Each row comes from the steps of one walk. Every step used is in the known rows, and no mark comes twice. Write the walk behind each row, first mark first.
In the rows, 100 means zero.
Known rows
repe-gibok-fanar-lete-sifame-gopo: 88,99,115,103,95,109,98,75,100,109,105,105,102,68,99,101,96,72,106,80,91,123,107,93,87,69,92,85,126,110,71,128,118,89,87,126,98,93,75,107,100,74,87,120,122,95,99,105,72,96,61,88,95,128,79,96,78
sifame-gopo-fanar-lete-repe-gibok-ragud: 84,102,99,104,107,112,102,98,95,105,104,100,118,88,95,119,90,61,115,85,97,136,113,84,109,82,92,85,113,114,93,119,127,89,105,117,97,104,103,99,116,72,87,111,132,104,104,109,85,95,61,88,93,102,68,94,88
lete-sifame-gopo-repe-gibok-fanar: 93,93,102,113,101,116,91,91,89,111,106,105,116,69,95,97,88,59,103,96,90,125,101,63,100,67,85,100,118,96,83,128,119,95,97,123,114,94,90,121,103,112,91,120,109,84,110,117,78,99,66,99,91,113,80,92,86
repe-gibok-sifame-gopo-ragud: 95,114,96,101,90,116,103,96,109,100,97,91,124,71,103,108,88,63,105,82,98,137,86,81,84,68,90,82,121,106,82,123,114,82,107,116,107,117,101,116,110,110,98,120,121,76,99,93,77,81,89,102,88,111,79,92,91
ragud-lete-repe-gibok-sifame-gopo: 86,103,105,112,87,125,105,87,90,100,110,99,117,67,95,121,94,66,113,86,104,120,91,81,67,73,89,76,106,123,82,109,112,97,85,117,110,105,102,112,103,97,99,138,122,107,94,118,77,86,71,84,101,120,75,74,83
lete-fanar-gibok-sifame: 83,97,78,103,84,97,94,101,77,95,114,103,77,63,93,95,88,79,97,75,99,140,110,106,76,66,104,90,129,119,70,131,123,100,91,123,103,97,70,125,94,92,91,116,95,66,101,109,87,107,80,98,96,113,99,89,92
ragud-lete-repe-gibok-fanar: 83,87,89,129,108,125,99,87,88,106,114,109,118,70,90,91,85,56,107,94,88,127,100,61,93,76,96,103,113,109,89,117,113,100,102,112,119,100,98,111,98,101,86,131,116,101,102,134,90,92,63,82,101,105,73,77,82
lete-repe: 84,101,87,129,84,104,95,82,89,97,123,89,115,51,98,108,85,71,100,92,82,129,116,79,83,83,101,94,119,128,99,110,100,93,87,110,126,96,78,83,111,77,91,115,116,51,104,107,92,103,77,91,116,103,75,78,88
sifame-gopo: 89,110,103,106,89,108,99,79,115,103,106,86,120,67,107,112,108,78,108,74,97,113,111,74,71,75,97,86,122,134,84,120,98,85,86,122,111,101,88,92,100,82,92,125,123,54,113,97,71,93,70,90,97,123,66,86,84
sifame-gopo-fanar-gibok-ragud-lete-repe: 75,100,88,103,63,106,109,88,113,101,109,85,112,82,86,122,101,72,101,72,95,109,108,90,76,72,85,79,114,126,103,117,106,88,97,120,117,92,100,88,126,71,87,110,108,79,90,123,83,94,72,96,98,103,77,77,97
gibok-sifame-gopo: 88,108,97,102,87,112,101,91,99,102,109,96,106,66,106,120,102,75,114,79,108,120,106,87,75,73,95,81,121,130,75,126,110,97,93,123,106,93,89,105,95,94,96,123,124,70,104,100,73,96,77,89,93,129,78,86,82
gopo-ragud-lete-repe-gibok: 86,102,94,129,95,125,104,84,94,98,106,90,130,56,90,97,82,56,87,90,84,133,89,68,73,79,93,91,107,115,100,99,102,82,89,103,125,128,107,103,116,101,94,119,120,93,100,118,91,81,66,89,105,93,73,71,94
sifame-gopo-ragud-lete-fanar: 74,100,91,96,52,105,98,74,115,93,108,77,128,68,98,95,94,62,68,60,79,98,104,75,63,61,94,93,120,102,97,128,96,94,94,123,132,115,102,99,117,81,82,110,107,68,91,113,82,87,68,98,90,101,84,81,98
repe-gibok-fanar-lete-sifame: 86,88,99,113,107,106,94,81,80,108,116,107,93,57,93,85,81,67,94,87,82,140,112,102,96,71,100,97,130,106,78,134,123,92,92,115,106,92,64,106,97,76,79,97,122,92,106,105,84,105,60,91,98,115,97,101,80
sifame-gopo-fanar-lete: 90,116,101,99,101,101,97,97,110,104,113,87,91,85,105,115,96,74,108,69,94,130,116,89,97,66,90,79,127,131,82,127,126,91,117,119,100,104,84,87,107,57,79,102,121,51,119,93,72,106,71,94,82,119,81,98,103
repe-gibok-fanar-lete: 91,95,93,111,140,114,90,95,93,107,111,115,88,81,95,88,90,67,110,90,94,142,109,81,101,71,101,100,127,115,72,123,130,93,111,114,93,107,82,108,86,74,82,112,126,87,119,115,79,105,58,81,93,115,84,97,88
gopo-fanar-gibok: 90,111,84,113,87,94,100,103,99,101,106,81,85,76,97,97,96,84,106,63,95,143,115,91,82,67,95,91,129,137,86,125,118,80,106,116,105,102,79,108,108,86,82,113,93,34,121,99,86,103,82,106,84,105,86,93,107
ragud-lete-sifame: 76,93,93,116,64,111,102,68,93,95,118,79,114,28,94,97,88,67,72,71,83,111,107,98,52,71,97,92,123,125,101,130,92,85,77,106,135,93,82,89,105,90,82,90,122,65,105,106,86,91,59,97,100,109,100,84,84
repe-gibok-fanar: 90,94,90,123,123,121,93,95,84,110,112,109,113,68,97,86,85,60,113,91,92,139,109,60,103,75,102,108,119,110,82,125,118,96,105,111,109,103,94,120,87,107,87,128,118,83,120,119,87,95,65,86,94,107,72,90,82
lete-sifame: 83,96,94,117,73,102,97,74,81,99,119,83,110,32,100,96,83,73,84,79,81,128,119,99,72,77,102,98,128,121,95,132,99,85,78,108,127,91,70,90,104,90,83,93,120,55,109,90,90,100,66,100,103,111,92,91,82
ragud-lete-fanar: 69,92,86,109,68,105,94,73,95,91,118,84,117,55,96,92,90,64,66,65,80,104,118,77,64,68,104,102,117,114,98,128,96,100,86,115,132,111,95,98,106,80,80,104,109,60,103,118,88,95,55,90,98,99,87,77,92
gibok-sifame: 86,102,79,112,99,112,97,102,75,97,123,99,97,51,101,109,84,71,104,89,105,139,110,94,78,74,104,90,122,128,85,129,113,103,99,108,112,96,84,110,89,103,93,110,123,61,115,100,85,103,78,93,97,114,93,89,85

Which walk is each row?
73,87,93,107,72,118,106,71,86,99,113,88,119,41,86,98,88,62,79,75,89,118,106,100,64,78,98,94,116,113,104,130,100,86,79,107,125,97,96,100,107,94,84,90,130,98,104,107,88,83,50,92,97,100,95,88,79	repe-gibok-ragud-lete-sifame
96,104,91,116,111,118,96,113,67,98,111,105,105,56,95,112,78,61,101,101,102,146,94,80,84,74,92,90,111,114,81,116,124,100,96,110,114,112,95,126,97,125,98,107,119,76,121,105,83,98,74,98,96,105,89,86,96	gopo-repe-gibok-sifame
91,109,97,97,89,104,101,93,104,102,104,99,88,74,100,111,109,86,117,74,111,128,101,99,66,66,94,77,126,131,68,122,114,89,90,127,92,92,79,116,94,91,98,130,110,68,103,103,70,97,82,95,94,130,85,89,86	fanar-gibok-sifame-gopo
81,101,106,102,59,110,107,62,109,101,109,81,121,52,100,112,103,74,90,66,93,99,102,94,54,70,89,82,120,125,90,124,92,87,75,120,123,92,87,89,108,83,87,110,122,74,98,101,72,87,60,93,98,123,86,82,81	ragud-lete-sifame-gopo
68,88,87,105,79,110,96,78,91,94,113,90,124,63,89,93,92,55,72,69,86,110,118,75,74,74,103,102,110,104,99,128,103,101,88,117,123,113,110,109,106,85,81,107,117,94,101,124,91,88,47,85,96,94,82,83,88	repe-gibok-ragud-lete-fanar
90,97,93,124,118,119,98,104,67,98,117,113,91,59,91,108,75,65,110,101,99,152,98,95,90,79,100,87,115,121,78,111,129,99,94,108,101,110,81,116,98,93,96,118,123,104,104,109,89,103,75,84,104,108,89,83,86	fanar-lete-repe-gibok-sifame
73,91,80,112,76,113,105,80,101,95,118,89,121,61,89,115,91,65,91,86,92,108,112,84,71,81,96,91,113,123,109,113,96,91,91,107,129,93,103,81,113,74,87,100,125,79,96,123,90,94,64,88,109,98,80,74,88	gibok-ragud-lete-repe
86,99,86,121,94,126,104,102,79,96,112,101,112,53,89,107,72,54,94,95,98,142,83,86,78,75,94,84,109,110,90,112,117,95,98,104,119,114,99,119,110,115,99,116,121,99,95,116,91,87,81,93,100,98,91,78,92	gopo-ragud-lete-repe-gibok-sifame
85,99,91,118,100,101,94,86,96,100,122,97,95,63,96,108,87,76,97,94,87,132,117,91,85,80,100,88,126,127,90,109,112,90,93,111,111,100,73,79,108,52,86,104,125,64,103,108,87,111,72,87,113,111,80,84,92	fanar-lete-repe
73,100,76,97,79,109,107,95,113,96,105,81,103,78,86,106,100,73,92,61,105,113,111,93,65,69,90,90,118,129,101,130,107,82,110,112,112,99,109,99,109,84,82,94,113,65,114,116,82,88,63,99,83,97,92,88,99	gopo-fanar-gibok-ragud-lete
90,117,97,107,75,103,100,95,105,103,110,75,119,74,110,121,92,70,110,65,93,120,118,67,94,68,88,82,120,130,97,130,112,93,112,117,117,99,94,94,115,88,82,121,110,38,118,94,77,100,77,102,82,111,69,89,100	sifame-gopo-fanar
84,97,100,110,89,98,94,77,84,99,118,92,87,43,96,94,84,77,86,80,82,132,117,114,78,75,103,91,133,120,86,131,108,85,85,111,110,92,60,88,103,63,79,81,124,64,108,91,84,106,63,95,102,117,101,101,86	fanar-lete-sifame
73,88,86,100,64,105,104,73,94,97,111,84,103,49,87,97,94,76,80,66,92,113,109,113,58,73,95,91,125,118,100,133,96,81,82,113,120,85,85,97,110,82,84,87,115,79,100,107,85,89,59,101,97,107,103,90,86	fanar-gibok-ragud-lete-sifame
90,112,98,106,68,91,102,92,104,102,102,81,90,75,97,104,101,84,107,58,93,134,114,99,77,62,87,82,129,131,82,129,116,80,95,127,102,90,72,107,116,83,86,115,92,47,109,96,80,101,81,108,84,114,86,94,100	lete-sifame-gopo-fanar-gibok
74,94,98,92,70,109,93,81,102,95,103,88,131,76,91,106,97,56,74,71,86,97,108,72,75,69,89,97,107,98,96,124,105,101,84,125,125,110,114,107,115,88,85,107,114,88,99,124,80,90,49,92,90,98,78,81,94	sifame-gopo-repe-gibok-ragud-lete-fanar
93,96,95,107,137,112,87,102,95,106,109,113,88,87,92,94,88,64,104,98,93,141,104,76,104,68,92,98,124,106,75,119,133,92,115,115,99,108,84,108,94,81,83,98,119,76,122,118,75,108,62,90,92,112,84,99,97	gopo-repe-gibok-fanar-lete
89,90,88,129,117,121,95,92,81,109,113,112,114,70,92,90,83,59,113,98,85,137,107,60,105,79,99,105,117,109,85,119,117,99,102,115,116,98,89,114,99,99,89,133,115,88,106,126,91,100,69,84,103,107,71,84,79	lete-repe-gibok-fanar
97,106,105,121,112,117,91,101,84,98,105,92,121,61,96,102,83,62,93,99,89,141,100,57,82,78,88,98,108,116,91,105,110,85,89,111,120,127,101,111,105,118,94,105,120,61,128,103,82,96,60,99,99,97,75,83,99	gopo-repe-gibok
94,115,103,103,113,110,99,107,94,106,111,98,89,85,101,119,90,68,111,77,101,142,107,91,100,65,90,75,121,125,74,125,135,93,116,117,90,111,86,108,105,74,83,109,123,81,116,99,72,105,72,91,81,116,84,98,100	repe-gibok-sifame-gopo-fanar-lete
71,94,78,97,87,118,104,85,108,95,112,83,118,66,90,107,101,65,86,71,104,105,112,86,61,80,99,95,115,129,105,128,93,87,100,104,124,100,112,90,101,85,83,93,134,69,115,116,80,85,53,89,95,100,87,85,89	gibok-ragud-lete
66,88,81,95,66,105,94,76,96,94,117,87,123,65,93,98,95,62,70,66,86,101,123,83,70,72,105,102,117,108,100,134,99,100,89,118,128,103,102,96,107,75,80,99,115,74,101,120,88,93,53,90,95,95,87,84,90	gibok-ragud-lete-fanar
95,109,100,96,82,107,93,103,99,98,112,88,110,70,104,129,96,74,98,95,102,115,99,76,79,67,80,84,116,115,84,119,111,95,95,125,117,99,92,102,107,108,99,101,113,46,117,102,66,104,80,107,93,117,83,86,102	gibok-sifame-gopo-repe
90,111,96,98,65,102,103,76,118,102,102,76,131,57,104,103,93,68,91,72,82,122,97,90,76,67,88,85,130,107,92,131,101,74,98,119,122,106,88,94,120,93,93,103,118,52,94,84,78,82,85,111,91,112,85,96,91	lete-sifame-gopo-ragud
90,113,96,96,101,104,99,104,102,103,115,94,84,83,103,122,90,74,111,71,104,130,112,96,101,64,90,76,127,127,79,131,129,96,121,116,94,100,80,97,106,64,81,101,120,61,115,96,72,109,76,95,81,119,87,99,102	gibok-sifame-gopo-fanar-lete
87,107,96,111,86,103,99,101,92,103,121,97,92,77,97,127,84,70,111,88,93,130,110,94,102,71,88,74,121,121,88,119,127,97,110,118,103,92,76,88,118,58,87,109,116,74,97,107,81,114,83,92,98,113,82,86,95	gibok-sifame-gopo-fanar-lete-repe
83,98,85,106,83,88,90,84,98,96,107,90,88,69,95,79,98,86,87,64,85,130,119,93,71,67,105,98,131,122,78,124,111,85,81,126,105,103,71,111,102,77,85,118,92,48,106,107,88,103,71,99,98,107,86,90,97	lete-fanar-gibok
89,112,99,94,75,102,100,76,119,102,99,79,115,65,102,102,92,70,92,73,85,124,98,98,83,65,88,83,135,104,85,130,107,75,102,118,110,107,82,93,120,78,87,94,120,60,93,85,74,89,82,109,89,116,89,100,94	fanar-lete-sifame-gopo-ragud
80,98,75,100,73,102,99,99,92,92,108,96,85,68,89,90,88,73,87,71,97,133,98,109,68,59,97,87,128,109,77,132,119,95,101,119,108,106,84,127,104,95,91,107,93,71,93,116,85,95,87,103,91,107,105,88,100	gopo-ragud-lete-fanar-gibok-sifame
93,101,90,120,116,122,99,104,65,98,114,105,102,52,96,103,77,65,109,92,102,150,99,83,83,79,103,92,115,124,79,119,122,99,94,107,108,112,91,124,90,117,96,121,125,89,116,104,88,95,71,86,96,109,86,85,83	repe-gibok-sifame
